What can hang from each mark
timi: suger
pesi: mirevi suger
mirevi: meto sele
gofif: mirevi suger
sele: sazo
suger: meto
sazo: gofif sele
meto: sazo

Every row comes from one small tree of marks. The marks that hang from a mark follow it in brackets, in alphabetical order. Every link used is in the known rows. Which tree was each row made from?
Known rows
sele{sazo{gofif}}: -.27  .12  .02  .11  .19  .14 -.08 -.11 -.05 -.14  .05  .05 -.25 -.03 -.12  .06  .04  .12 -.04  .06  .22
pesi{suger}: -.02 -.08  .03  .01  .03 -.05  .01  .06  .13 -.17  .07 -.02 -.09 -.01 -.12  .04 -.08  .06  .10 -.01 -.06
timi{suger}: -.16  .03 -.02  .15  .16 -.02 -.03 -.15 -.04  .00 -.01 -.03 -.01  .04  .00 -.05  .08 -.11 -.01  .07  .11
sele{sazo{gofif{mirevi{meto} suger}}}: -.31  .29 -.03  .20  .23  .21 -.10 -.06 -.08 -.22  .13  .08 -.30 -.06 -.07  .06  .09  .11  .17  .07  .17
gofif{mirevi{meto{sazo} sele}}: -.14  .25 -.10  .13  .34  .04 -.01  .04 -.30 -.13  .12 -.01  .04  .02  .03 -.03  .14 -.19 -.39 -.02 -.09
suger{meto{sazo{sele}}}: -.23 -.01 -.04  .12  .04  .00 -.02  .00  .20 -.03  .14  .04 -.25  .22 -.01 -.14  .07  .10 -.14 -.13  .01
suger{meto{sazo{gofif sele}}}: -.38  .04 -.02  .17  .03 -.02 -.02 -.05  .23 -.09  .11  .03 -.34  .22 -.05 -.20  .07  .14 -.21 -.12  .07
meto{sazo{gofif}}: -.28  .08 -.04  .07  .05 -.04  .03 -.09 -.03 -.09  .02 -.19 -.21  .27 -.04 -.14  .10  .12 -.54  .04 -.02
sele{sazo}: -.07  .05  .00  .02  .20  .16 -.07 -.05 -.11 -.06  .09  .06 -.12 -.04 -.06  .14  .04  .07  .06  .04  .14
meto{sazo{gofif{suger}}}: -.25  .11 -.06  .12 -.01  .03  .01 -.06  .01 -.15  .06 -.19 -.24  .29  .00 -.16  .09  .18 -.29  .07 -.09
suger{meto{sazo{gofif{mirevi} sele}}}: -.44  .13 -.03  .19  .07  .00 -.03 -.03  .24 -.10  .13  .03 -.34  .21 -.02 -.18  .10  .12 -.24 -.13  .09
sazo{gofif{mirevi suger{meto}} sele}: -.74  .36  .04  .36 -.11  .16 -.08  .07  .31 -.28  .03  .09 -.44 -.04  .00 -.23  .03  .23  .22  .03  .18
mirevi{meto sele{sazo{gofif{suger}}}}: -.05  .05 -.05  .23  .34  .15 -.10 -.04 -.41 -.23  .12  .17 -.10 -.12 -.14 -.02  .07 -.16  .01  .09 -.01
gofif{mirevi{sele} suger}: -.11  .31 -.08  .22  .07  .19 -.09  .14 -.06 -.27  .15 -.02  .03 -.05  .14 -.05  .07 -.02  .29  .04 -.16
mirevi{meto}:  .09  .00 -.05  .03  .16 -.03  .02 -.02 -.19  .02  .03  .12 -.05 -.07 -.06  .01  .04 -.14  .04  .01 -.02
sele{sazo{gofif{mirevi suger{meto}}}}: -.34  .28 -.03  .22  .20  .21 -.12 -.07  .05 -.23  .16  .08 -.32 -.02 -.04  .04  .08  .15  .22  .01  .19
meto{sazo{gofif{mirevi} sele}}: -.61  .24  .00  .15  .03  .06  .02  .00  .03 -.14 -.01 -.15 -.30  .21 -.03 -.18  .11  .18 -.59  .07  .07
pesi{mirevi{sele{sazo}} suger}:  .07 -.18  .10  .14  .37  .03 -.05  .14  .24 -.25  .08  .17  .05  .08 -.28  .12 -.04 -.05  .11  .09  .04
meto{sazo{gofif sele}}: -.52  .11  .02  .12 -.03  .03  .02 -.02  .02 -.11 -.03 -.13 -.31  .22 -.07 -.20  .07  .19 -.55  .09  .05

Which tree is each row?
-.69  .38  .03  .33 -.06  .17 -.05  .08  .11 -.26 -.02  .09 -.41 -.10 -.04 -.20  .04  .16  .14  .12  .15 -> sazo{gofif{mirevi{meto} suger} sele}
-.29  .29 -.07  .10  .23  .05  .02  .06 -.13 -.05  .07  .00 -.12  .02  .03 -.01  .13 -.06 -.28 -.01  .01 -> gofif{mirevi{meto{sazo{sele}}}}
-.20  .01 -.07  .21  .23 -.05 -.04 -.19  .07 -.01  .11 -.03 -.14  .21  .00 -.12  .14 -.07 -.10 -.05  .10 -> timi{suger{meto{sazo}}}
-.34  .29 -.02  .19  .18  .22 -.11 -.06 -.02 -.23  .12  .03 -.28 -.04 -.04  .06  .07  .15  .15  .07  .18 -> sele{sazo{gofif{mirevi suger}}}
-.26  .10 -.07  .19  .17 -.04 -.03 -.07  .13 -.12  .17  .00 -.21  .23 -.01 -.16  .12  .03 -.28 -.16  .01 -> suger{meto{sazo{gofif{mirevi{sele}}}}}
-.25  .14 -.01  .20  .14  .19 -.11 -.09  .05 -.20  .14  .09 -.32  .00 -.08  .02  .05  .18  .26  .03  .17 -> sele{sazo{gofif{suger{meto}}}}
 .16 -.22  .06  .16  .39 -.07  .00  .15  .16 -.20  .05  .22  .07  .05 -.29  .06 -.04 -.18  .10  .08 -.04 -> pesi{mirevi{meto sele} suger}
-.41  .26  .01  .20  .12  .02 -.04 -.04 -.01 -.21 -.01 -.03 -.10 -.03 -.02 -.11  .06 -.03 -.28  .01  .10 -> sazo{gofif{mirevi{sele}}}
-.12  .29 -.11  .28  .11  .16 -.12  .11  .09 -.27  .25  .07 -.05  .00  .14 -.10  .08 -.02  .41 -.09 -.13 -> gofif{mirevi{sele} suger{meto}}
 .05 -.10  .01  .18  .38 -.04  .01  .05  .01 -.08  .00  .15  .06  .19 -.19 -.04  .09 -.18 -.27  .11  .01 -> pesi{mirevi{meto{sazo{gofif}} sele}}
-.39  .29 -.02  .18  .15 -.01  .00 -.07  .00 -.14 -.01  .02 -.20 -.05 -.04 -.08  .07 -.02 -.19  .00  .14 -> sazo{gofif{mirevi{meto}}}
 .00 -.14  .05  .13  .35 -.11  .05  .08  .29 -.16  .04  .12 -.13  .21 -.30  .03  .01 -.01 -.03  .08  .02 -> pesi{mirevi{meto{sazo{gofif}}} suger}
-.34  .26 -.01  .14  .30  .15 -.08 -.09 -.12 -.16  .09  .08 -.25 -.07 -.10  .09  .09  .05 -.07  .04  .24 -> sele{sazo{gofif{mirevi{meto}}}}
-.36  .25  .00  .13  .25  .16 -.08 -.09 -.05 -.17  .08  .04 -.24 -.05 -.08  .08  .08  .10 -.09  .04  .25 -> sele{sazo{gofif{mirevi}}}
-.27  .12 -.01  .25 -.08  .04 -.06 -.06  .22 -.20  .06  .03 -.30  .05 -.02 -.17  .01  .15  .29 -.01  .05 -> sazo{gofif{suger{meto}}}
